What can hang from each mark:
riki: keta pifun
tunur: keta suba
doram: keta lofod mame
pifun: neve riki
keta: doram riki tunur
mame: doram
neve: mame

Each row was made from one small tree. Brackets hold a mark, then the marks that hang from it, in alphabetical order. Every link used is in the known rows. Write each row's tree.
Known rows:
{doram keta}: [ -5.9  23.0  -1.6  21.0 -12.5   2.2 -17.0  -2.0 -25.4 -33.4  31.1  -4.1
 -17.0  -2.6  30.8   4.9  27.4  21.9 -33.7  25.5   1.8   4.5 -11.6]
{riki pifun}: [-22.6  20.0   5.0  13.3 -46.6   1.5  -9.0  16.7 -36.6 -28.1  22.2  -2.3
 -16.8   9.5  34.9  -0.2   2.8  27.6 -33.6  20.4  21.1  20.8 -10.5]
{keta riki}: [-19.0  43.1  -0.4  33.5 -43.8  -2.3 -24.2  -9.5 -45.5 -41.1  29.0  -8.4
 -18.6   5.9  20.6  16.3  22.1  24.1 -35.4  34.2  27.6  -0.5 -24.6]
{keta riki {tunur suba}}: [-21.7  29.2 -11.5  18.3 -16.2   7.5 -45.8 -24.8 -29.5 -36.1  14.0 -20.1
 -11.4  12.6  28.1  12.5   5.8  25.5 -18.6  31.2  16.9  -5.9   5.1]
{tunur {keta riki} suba}: [ -3.0  48.4 -12.2   9.8 -29.0  -1.5 -33.5 -14.8 -19.6 -32.6  29.2 -13.4
 -11.8 -15.8  17.5  17.8  21.0  31.8 -22.8  19.9  14.3 -12.1 -11.1]
{mame {doram {keta {riki pifun}}}}: [ 18.3  34.8   8.3  67.7 -24.4   1.5 -20.1  -9.4 -45.6 -29.3  31.0  13.4
 -21.5   0.8  21.1  15.8   6.4  10.1 -28.2  13.3  -4.6  -4.0 -23.9]
{pifun {neve mame} {riki keta}}: [ -7.7  18.7 -29.3 -12.4 -32.1  -7.1  25.0  -7.5   2.2 -35.5  20.0 -15.8
  11.7  17.1  23.7  47.2  -0.5  10.0 -35.4  33.5 -10.8  31.3 -11.1]
{keta tunur}: [-24.5  16.0  -6.6   9.8 -25.0  -0.5 -31.9  -0.3 -22.9 -36.8  12.9 -26.9
  -9.5  21.1  28.7  -3.4  17.1  25.3 -18.7  39.8  14.9   3.0  -1.1]
{keta {doram lofod}}: [ -2.5  32.6  -4.7  27.4  -5.7   7.1 -30.0  19.6  -2.3 -28.6  11.5 -31.9
 -23.1   7.4   7.9   4.8  23.5  21.5 -25.3  27.6   0.2  -5.9  -7.5]
{riki {keta tunur} pifun}: [-28.4   5.9  -3.2   4.1 -37.5  10.5  -0.4  22.0 -27.6 -25.4  16.6 -16.2
  -6.1  35.1  39.3 -11.6 -12.2  28.9 -30.1   9.6  -7.4  15.0  -8.6]
{riki {keta doram tunur} {pifun neve}}: [-22.3   6.8  -6.7  45.0 -20.1  -1.5  15.0   9.9 -22.2 -32.2   4.1 -38.0
  -9.0  25.4  30.5  10.4 -16.1  20.8 -28.1  -6.2 -26.3   3.8  -4.0]
{neve {mame {doram {keta riki tunur}}}}: [ 27.7  34.7  -2.1  57.0  12.3 -10.4 -36.5 -24.7 -18.1 -36.8   1.6  -4.9
   2.6  19.9  10.0  25.8  11.6  -1.9  -4.3  43.5 -23.4 -22.0 -15.0]
{doram {keta {riki pifun}} lofod mame}: [ 11.6  13.0   7.5  46.2  -4.8  17.6 -25.4  -0.8 -11.7 -18.7  24.8   1.6
 -43.2   9.9  30.7  -0.5  -6.5   6.5 -25.9  23.4 -20.5  -8.3   5.7]
{tunur {keta doram} suba}: [  6.5  35.6 -10.3  16.9  -1.3  -3.8 -29.4   8.8   2.9 -28.1  14.4 -31.4
  -8.0 -24.0  18.9  11.8  22.3  39.0 -23.2   5.2  -3.6 -10.9   1.1]
{mame {doram keta}}: [ 16.1  28.9  -2.8  41.0   0.3  -0.2 -24.3  -4.7 -23.4 -33.1  27.7   1.4
 -17.6  -2.7  22.4  15.9  33.9  17.6 -22.2  26.8  -6.8  -2.4 -13.9]
{tunur keta suba}: [ -4.3  35.8 -17.0 -12.1 -18.6   0.4 -29.6   2.8   1.8 -28.8  24.7 -19.2
  -7.0 -16.1  26.3   9.6  26.1  39.5 -18.3  19.2  11.4  -0.2   0.9]
{pifun {riki keta}}: [-14.4  15.8 -21.7  -5.8 -46.3   5.2   0.3   7.9 -18.3 -29.5  33.0 -13.0
  -2.6   9.7  29.4  17.4  10.2  29.4 -51.4  21.7   3.8  29.4 -15.2]
{doram mame}: [ -7.2   8.9  -2.5  16.3 -13.9   0.7 -22.7  -0.4  -3.2 -31.0  18.5 -13.0
 -25.7   7.9  34.9  11.4  20.3  31.9 -24.2  40.2  13.2   8.1   3.0]
{tunur {keta {doram lofod}} suba}: [ 10.8  37.7 -16.8   7.5   9.8   7.9 -36.6  10.4  21.8 -21.6  13.0 -38.6
 -15.9 -15.1  10.8   8.7  22.9  31.5 -12.5  12.4 -13.6 -19.6   9.3]
{pifun {neve {mame {doram lofod}}}}: [ 19.9  35.1 -25.1  20.0   6.2  -2.3 -10.7  -9.8  12.9 -41.2   5.6 -15.9
  -0.9  19.8   3.8  42.5  21.5   0.9   1.3  50.4  -7.9  -2.6   0.5]
{neve {mame {doram keta lofod}}}: [ 34.6  34.6  -8.3  25.6  23.4   3.8 -26.0   4.5  13.0 -29.7  10.2  -3.8
  -6.6  15.0  12.7  25.5  24.8  -0.6  -4.9  45.3 -27.9 -10.9  -7.4]
{neve mame}: [ -7.3  30.5  -6.7  -2.2 -19.5  -9.2 -12.4  10.4 -13.3 -32.4   7.3  -8.9
   1.5  12.5  20.6  21.6  17.0  19.8 -23.4  47.6  13.9  11.9 -14.0]
{doram {keta tunur} lofod mame}: [  9.4  -0.9  -5.5  15.7  22.3  15.9 -40.7  -9.7  20.2 -22.1   5.3 -25.3
 -31.1  20.0  30.9 -11.0  11.2   9.5  -9.3  40.9 -34.2 -16.3  24.1]
{doram keta lofod}: [ -2.4  26.9  -6.2  11.7  -2.2  16.0 -24.4   4.3 -10.9 -25.5  26.9 -12.7
 -23.9   5.5  20.5  -2.8  28.9  14.0 -26.2  31.5  -9.8  -3.1  -0.5]
{mame doram}: [  5.7  31.8  -8.8  33.9 -20.1  -2.5 -30.2   3.2 -19.6 -40.5  23.0  -7.1
 -14.1   6.4  18.2  20.9  33.0  29.1 -20.1  37.9  18.8   8.0 -17.9]
{doram keta lofod mame}: [  8.1  10.1  -3.8  15.9  17.3  16.3 -29.4   3.6  13.2 -21.4  22.8 -11.1
 -35.3   6.1  27.3   0.3  20.9  16.7 -21.3  35.9 -22.7  -8.5  12.5]

Which tree is each row?
[ 17.6  19.0  -6.3  24.0  13.8  -3.7 -31.9   1.4  25.4 -21.2   2.2 -32.6
 -22.2 -20.2  27.7  15.3  15.1  41.1 -14.1  10.3 -10.9 -17.3  17.3] => {tunur {keta {doram mame}} suba}
[-27.7  23.3  -4.7  43.6 -43.2  -4.7 -10.8 -26.2 -46.0 -43.0  13.8 -16.2
 -11.9  25.1  21.8   7.5 -13.3   9.2 -23.0  21.4  11.1   1.3  -5.5] => {keta {riki {pifun neve}} tunur}
[ 21.4  19.3 -12.1  31.1  18.0  10.9 -45.9  -8.8   2.0 -31.4  12.4 -19.1
 -18.2  17.8  15.0   1.5  26.3   6.1  -0.8  36.8 -26.2 -18.3   3.0] => {mame {doram {keta tunur} lofod}}
[ 24.3  44.5  -8.2  59.4   2.7  12.2 -35.5 -15.5 -17.2 -34.7  28.9   0.5
 -25.0   5.3   6.4  18.5  28.9   5.8 -19.4  34.8 -14.7 -20.1 -19.4] => {mame {doram {keta riki} lofod}}
[ -9.5  35.1  -3.1  33.9 -38.9 -12.0   9.9  -9.9 -37.1 -37.9  13.1  -0.9
  -4.5  18.0  17.6  35.5 -14.6   6.0 -24.9  30.4  14.1   8.5 -12.9] => {keta {riki {pifun {neve mame}}}}
[ 38.8  47.7  -7.5  45.2  15.7   4.7 -28.6  -7.7  -1.7 -31.2  15.3   0.9
 -10.5  11.9   3.8  31.3  17.4  -7.5  -9.7  45.7 -23.5 -22.8 -18.6] => {neve {mame {doram {keta riki} lofod}}}
[  0.9  17.1 -20.8  11.9 -21.7  17.9  -5.7  19.3   4.7 -20.1  22.7 -33.8
 -16.1  10.6  11.8  15.2   8.8  22.8 -40.7  17.0 -20.5  14.2 -11.2] => {pifun {riki {keta {doram lofod}}}}
[ 14.5  19.7  -1.7  33.7  -2.0 -11.7 -23.4   4.1  16.7 -25.7   4.4 -29.2
 -21.1 -13.5  16.2   7.9  23.9  35.3 -20.0  19.9  -8.7 -17.8  -2.9] => {tunur {keta {doram mame}}}
[-12.8  17.9  -6.9  23.8   4.2   3.1 -40.8   3.0 -10.0 -30.6  -3.7 -39.5
  -6.7   5.1  25.5   5.1   8.2  32.7 -16.5  14.0  -1.1  -4.0  13.3] => {keta doram {tunur suba}}
[ -0.1  29.7  -5.0  35.3  -4.5  14.8 -46.0 -22.1 -23.5 -32.4  15.1 -17.0
 -21.6  19.0  14.7  -7.5  15.7   1.7 -18.6  37.1 -15.6 -23.2  -4.3] => {doram {keta riki tunur} lofod}
[ 22.5  20.1 -13.9  12.5  26.5   9.1 -43.6   9.1  42.0 -18.4   3.9 -39.9
 -28.4 -11.7  16.7  10.7  17.9  32.8  -5.2  18.3 -23.2 -24.4  28.0] => {tunur {keta {doram lofod mame}} suba}
[-16.8  17.5 -11.2   4.2 -27.4  -3.8  34.1  15.1 -11.9 -31.8  15.1  -9.4
  -0.3  25.0  35.4  30.0 -12.4  16.0 -31.6  14.9 -16.0  22.9 -11.3] => {riki keta {pifun {neve mame}}}
[  8.3  14.0  -2.7  39.1  11.7   7.6 -31.7  11.1  19.3 -21.6   3.3 -30.4
 -34.7   7.4  17.5   5.9  16.9  23.6 -16.5  33.6 -11.2  -9.1  10.6] => {keta {doram lofod mame}}
[ -8.7  28.2   1.4  57.0 -28.8  -1.8   5.2 -23.3 -56.3 -38.0  34.2   3.6
 -23.8   0.3  26.9  16.9  -3.1   6.5 -35.9  11.4  -3.7   1.2 -10.3] => {doram {keta {riki {pifun neve}}}}
[ 24.2  31.3 -10.2  32.8   7.0  13.8 -35.6   0.2  -1.2 -31.1  25.6  -8.3
 -24.5   2.5  15.8  10.9  34.3  11.9 -15.4  32.4 -18.7  -8.9  -5.0] => {mame {doram keta lofod}}
[  7.2  -5.5 -11.5   5.1  38.1  24.2 -50.8 -10.8  23.4 -16.6   5.8 -26.7
 -30.9  14.3  38.2  -1.3   3.0  17.2  -3.4  32.4 -34.5 -15.5  41.2] => {doram {keta {tunur suba}} lofod mame}
[ -3.1  36.7  -4.5  12.7 -42.0   1.8 -24.5  -2.8 -27.5 -28.0  28.6  -5.2
 -12.0 -12.6  26.9  10.5  -4.0  29.4 -23.6   7.6  12.6  -4.5  -9.5] => {tunur {keta {riki pifun}} suba}
[ -7.1  25.8  -6.2  33.5   2.8   9.5 -47.2 -30.6 -31.1 -32.1  19.4 -14.3
 -15.5   5.2  31.0   7.8   5.9  15.3 -19.2  19.8  -5.7 -14.5   7.1] => {doram {keta riki {tunur suba}}}
[ 14.1  26.1 -17.4  23.7  -7.9   2.0   1.7   5.7   3.4 -35.0   5.5 -11.5
  -5.9  21.5  14.2  31.8  -1.3  -2.2  -0.6  36.6 -11.3  10.6  -0.1] => {riki {pifun {neve {mame {doram lofod}}}}}
[ -1.9  11.5  -1.6  36.6   1.3   5.3  -2.9  17.6   7.4 -22.1  10.1 -25.6
 -23.2   8.8  33.0  13.5  15.3  38.6 -35.8   9.4 -18.6  -0.7  -4.2] => {riki {keta {doram mame}}}
[ -2.0   2.6   8.3  42.2 -12.7   7.0   7.4  30.0  -2.4 -14.0  14.1 -18.2
 -25.6  16.5  39.0   9.7  -9.1  36.6 -39.7  -3.2 -21.3   8.4  -6.7] => {riki {keta {doram mame}} pifun}
[ 23.5  34.2  -4.7  47.7   2.9  -0.8 -40.1  -3.3  20.2 -23.1   6.0 -31.0
 -31.0  -6.2   0.6   8.1  21.0  19.8 -13.3  28.4 -16.8 -36.8  -4.4] => {tunur {keta {doram lofod mame} riki}}
[ 21.0  37.8 -14.7  10.7   2.5   2.9 -28.5  14.8  13.6 -32.6   5.8 -10.3
  -2.3  21.1   6.4  27.0  23.4   8.4  -0.5  52.4  -1.6  -0.8  -9.2] => {neve {mame {doram lofod}}}
[  0.2  19.5 -26.8  -9.4 -32.1 -16.3   4.2 -16.6  -7.5 -40.4  12.0 -17.2
   8.1   4.6  13.8  46.1   2.1   5.2 -24.9  47.6  10.2  27.0   1.3] => {pifun {neve mame} riki}
[ -9.3  13.5  -8.3   6.6  10.3  10.5 -37.9 -12.0 -13.1 -29.6  17.1 -21.2
 -10.7   6.2  38.0  -1.0  10.2  23.1 -16.4  19.5  -9.9  -2.7  18.7] => {doram {keta {tunur suba}}}
[-15.0   6.4 -23.7  -7.7 -38.4   2.5 -10.5  -2.3 -12.6 -29.6  20.3 -25.8
   2.5  23.9  27.7   7.4   2.9  24.7 -38.5  28.5  -6.6  21.5  -5.0] => {pifun {riki {keta tunur}}}
[-24.4  12.6 -18.1  -7.4 -11.7  18.2 -21.9   8.2 -10.7 -27.3  14.0 -26.9
  -6.7  23.7  41.8   4.7   5.3  36.8 -27.0  11.9  -7.2   7.3   3.8] => {riki {keta {tunur suba}}}
[-23.2  34.1  -1.3  46.6 -50.6  -4.1   2.5 -15.8 -52.6 -43.5  30.2  -5.1
 -18.7   6.6  21.6  22.0  -4.1  15.5 -34.2  17.8  20.0   9.8 -14.5] => {keta {riki {pifun neve}}}
[ 20.2  23.1  -9.0  24.6  11.1  -1.3 -31.7   9.4  35.8 -18.8   2.7 -36.6
 -26.7  -6.5  11.0   1.5  24.4  25.8 -10.5  28.6 -21.6 -25.5   6.7] => {tunur {keta {doram lofod mame}}}
[ 25.9  33.1  -2.7  33.2  10.9  -7.9 -16.2   0.9  -2.5 -33.0  14.0   1.7
  -1.4   5.6  19.5  28.5  24.7   8.4 -10.3  36.0 -18.6  -2.6 -15.4] => {neve {mame {doram keta}}}
[-21.8   3.5 -32.1  -0.3 -32.8   1.7   5.6 -20.7 -11.0 -38.4  24.6 -32.2
   2.4  26.8  22.6  23.8  -0.5  16.7 -34.2  24.8 -11.1  21.3  -1.8] => {pifun neve {riki {keta tunur}}}
[  6.1  22.7   6.0  49.2  -5.1   2.8 -29.4 -21.3 -22.7 -29.9  25.0   3.0
 -33.8  -0.8  33.5  15.3  18.5  18.2 -33.1  28.7  -4.2  -9.5  -2.7] => {doram {keta riki} mame}
[ -6.9  33.6  11.1  46.8 -33.4   3.0 -13.5  -6.7 -51.7 -28.5  34.0  12.5
 -25.3   3.5  29.6   2.1  -1.2  12.7 -40.4  12.5   2.6   2.9 -21.2] => {doram {keta {riki pifun}}}
[ -7.3  20.7   3.3  35.6 -13.0  12.9 -32.6 -15.5 -41.8 -24.6  23.3  -7.1
 -17.1   8.4  38.2  -0.4 -16.7  13.0 -25.7   9.2  -8.2  -5.2   8.5] => {doram {keta {riki pifun} {tunur suba}}}
[ 12.6  24.3  -1.5  41.5   7.9  16.4 -36.0 -17.2   0.0 -23.8  20.9  -6.9
 -40.9   6.3  20.3   7.5  17.6   9.5 -26.2  35.4 -17.4 -19.3   2.8] => {doram {keta riki} lofod mame}
[ -8.2  27.7   1.1  42.6 -16.2   0.6 -36.4 -27.5 -40.8 -34.6  18.0 -11.3
 -13.9  14.8  23.3   0.5  14.4  11.4 -27.3  30.4  -4.7 -16.3 -13.3] => {doram {keta riki tunur}}
[ 10.4  33.0 -19.4  29.1  -4.6 -14.8  -1.0  -9.2  -2.4 -45.3   5.4 -12.8
   3.3  12.3  12.5  49.1  20.8  10.4  -7.6  42.9   0.1   7.6  -9.0] => {pifun {neve {mame doram}}}
[ -4.2   1.2  -3.5  41.3   8.0   6.2 -17.4  10.9  10.1 -21.8  -4.5 -39.3
 -21.7  24.2  31.2   5.1   7.2  31.0 -22.6  15.6 -27.9 -10.1   1.4] => {riki {keta {doram mame} tunur}}
[ 22.9  18.0 -17.4  20.2  31.6  24.2 -56.2  -9.7  11.3 -27.8  11.0 -24.5
 -15.5  10.2  25.0   4.9  17.6  10.3   3.0  26.1 -29.1 -16.7  21.6] => {mame {doram {keta {tunur suba}} lofod}}
